Each row comes from the steps of one walk. Every step used is in the known rows, and no mark comes twice. Write the walk behind each row, first mark first.
In the rows, 128 means zero.
Known rows:
H/W/G/U: [148 171  89 103  38 103 108 126  81 103 161 139  80  84 120 141  99 129
 131 169 127 110 129 137]
W/H: [101 136 153  88 129 129 146 147 121  95  77 132 120 120 135 152 149 135
 114 134 129 110 135 119]
S/G/H/W: [118 169 116 152 116 149 184 106  79 106 130 111 118 139 144 168 109 120
 113 150 156 138 121 129]
G/W: [162 156 133 122 133 124 145 123 148 146 123  41 145 150 188  79 149 123
 134 163 131  95 137 157]
W/H/Q: [114 180 122  99 161 136 160 165 128 132  98 162 124 103 112 130 144 153
  66 101 147 113 134 104]
G/H/S: [139 126 164 112 119 123 153 133 122 141 109  91 121 177 143 193 153 120
 117 131 165 112 100 106]
Q/W/H/S: [113  99 185 130 152 127 122 149 118 101  78 120 103 138 100 156 144 154
 127  98  98 102 163 129]
H/W/G/U/Q: [163 169  85  96  55  92  70 121  83  97 215 181  80  87 106 141 104 124
 127 133 104  98  98 142]
Q/G/U: [ 92 155 110 132  79 120 123 137 159 164 130  89 122  86 126  99 130 110
 102 170 119 128 132  94]
G/U: [112 170 128 112  73 101  94 118 126 148 106 104 125 134 136 112 149 133
 113 176 133 124 126  97]
U/Q: [149 140 142 106 137  94 122 120 133 139 141 115 158 168 143 103 157 108
 103 110  94 102  99 131]
S/G/W: [159 154 122 140 153 134 145  91 128 130 120  66 180 163 192  72 116 120
 165 166 140 111 152 150]
S/Q/G/U/H/W: [ 72 107  64 183  87 167 132  99 158 146 169 138  88 102  59 116 110 123
 133 173 111 214 113 153]
W/H/S/Q: [120  90 154  68 149 168 122 124 114  45 105 149 122 158  95 153 141 138
 160 143 152 146 119 102]
Q/W: [126 123 158 160 126 117 152 142 136 158  76  84 135 136 138  92 156 128
 100 123 101 115 158 142]
H/W: [129 171 123 134  88 121 174 121 111 126 115  66 126 150 129 115 126 120
 111 152 102 107 146 154]
U/H/Q/W/G: [161 105 104 190 157 106 156 153 141 205 110 172 145  98 137 137 117 145
 103  51 124 156 155 154]
Q/W/G/U/H: [126  95 115 185  89 100  91 130 113 166 116 179 111  89 134 160 117 143
 135 105 113 168 136 141]
S/G: [131 141 142 129 127 117 150  98 112 108  93  86 197 165 166 100 115 112
 145 144 131 134 146 107]
U/Q/W/G: [173 101 143 128 132  98 116 157 107 132 148 172 135 100 138 119 131 113
 106  72 104  93 130 158]
W/G/U: [149 145 112  85  58  98  91 134  97 113 139 148 120  88 154 140 122 115
 135 157 148 123 116 103]
S/G/U/H: [104 125  99 169 106 109  85  68 121 147  98 134 168 160 147 133 110 133
 167 146 132 189 125 101]
H/W/G: [162 149 107 112  71 117 173 143  95  95 134 112 115 108 145 142  92 108
 135 136 125 106 132 158]
S/G/H: [123 142 136 132 131 143 176 114  92 121 104 129 161 153 174 162 139 111
 121 139 180 146 114  91]
W/H/S/Q/G: [ 92  75 143  92 151 183 147 145 148  63 126 131 119 119  75 133 120 116
 157 141 144 141 121 104]

Which walk is each row?
[129 146 143 155 111  81  62 121 128 176 155 151 111 125  96  92 167 138
  92 117  73 110 123 128] -> G/U/Q/W
[133 168 137 171 159 112 161 159 156 206  99 111 141 127 116  72 157 150
  57  89 114 117 166 128] -> H/Q/W
[104 150 147 105 124 113  57  84  77  65 103 160 122 138 102 164 104 152
 178 149 139 138 147  84] -> W/H/S/G/U
[147 124 150 121 131 106 126  84 101 105  91  78 196 196 149 127 102 114
 184 135 136 123 134 102] -> H/S/G
[156 102 146 145 106 109 149 157 112 121 105 126 130  92 154 123 132 114
 127 105 119 110 159 145] -> Q/W/G
[166 101 142 131 147 124 135 169  95 139 170 205  99  86 137 173 151 117
  91  67 133  99  91 146] -> U/Q/W/G/H
[137  59 132 132 142 146 123  90 143 124  97 111 165 219 119 148 126 125
 190 129 140 186  99 128] -> U/H/S/Q
[107 173  85 160 120  95  98 111 150 220 121 149 135 139 121 129 139 156
  91 109 126 169 127 108] -> G/U/H/Q
[159 168 105  98 132 128 188 181 109 156 149 186 123  87 155 176 140 122
  64  83 202 118  98  98] -> W/G/H/Q
[ 81  98 129  94 111 166  85 131 143  69 154 169  87  98  54 134 119 129
 154 168 138 160 118  84] -> W/H/S/Q/G/U
[149  93 111 124  74  82  57 105 108 137 128 152 127 145 137 195 100 131
 192 122 137 163 110 119] -> W/G/U/H/S
[157  94 132 171 182 120 117  64 131 140 112  65 193 218 178 128  85 130
 212 128 134 146 137 162] -> U/H/S/G/W
[140 128 152 162 138  86  28  75  90 131 166 153 142 161  89 102 117 144
 158 108  83 121 140 112] -> H/S/G/U/Q/W
[121 125 169  83 131 117 117 133 122  84  81 116 122 158 126 174 133 145
 143 126 132 102 131 112] -> W/H/S
[158  18 139 158 145 149 123 118 117 111 108 170 150 146 110 157 112 135
 204  89 131 182 130 158] -> U/H/S/Q/W/G
[133 117  97 130  74  98  95 120 112 144 123 175 126 108 156 174 110 129
 156 128 142 166 115 117] -> W/G/U/H
[121 155  79 196 180 135 174 143 217 239 164  86 144 117 141  77 113 122
  99 100 124 140 139 164] -> U/H/Q/G/W
[102 153 102 155 124 145 179 158 137 153 213 131  78  98 101 159 131  99
  63 110 113  99  87 150] -> U/Q/G/H/W
[105  94 108 107 178 209 165 153 172  81 158 127 100  83 117  83 128 121
 139 167 141 129 127 140] -> S/Q/G/W/H
[ 95 140 121 125 157 159 162 157 172 115 140  93 101  74 142  99 118 120
 111 145 125  86 143 153] -> Q/G/W/H
[118 142 124 119 183 146 128 157 166 124 198 142  96  83 129  95 127 121
 104 111  94  73 119 165] -> U/Q/G/W/H
[145  85 141  83 175 177 115 116 136  55 140 119 107 162 121 122 138 144
 178 158 152 118 125 143] -> G/W/H/S/Q
[146  86 126 129 154 176 146 121 181 125 173  47 136 152 123  66 120 103
 175 177 139 125 126 150] -> H/S/Q/G/W
[127 150 101 167 161 111 160 128 158 216  96 127 171 160 146 125 134 139
  90  83 129 163 125 132] -> U/H/Q
[118 143 141  91 142 106  24  82  81  65 160 199 124 147  88 163 109 142
 165 120 112 116 108  96] -> W/H/S/G/U/Q
[126 143 132 101 157 145 136 142 138 104 114  99 107 114 155 119 143 143
 122 146 134  86 139 154] -> G/W/H
[131  85 148 154 142 165 150 125 138 121 100 111 145 135 109  74 164 129
 121 136 120 150 145 132] -> S/Q/W
[ 93  84 156 124 166 189 150 148 132  74  87 167 101 102  87 114 168 153
 118 133 122 161 155 129] -> S/Q/W/H
[ 88 171 115 116 159 142 180 187 167 152 124 151 109  65  97 111 130 130
  56  98 139 116 146 102] -> W/H/Q/G
[127 134 126 120 131 113 145 146 165 153 169 118 154 125 132  90 137  85
  91 106  91  98 105 134] -> U/Q/G
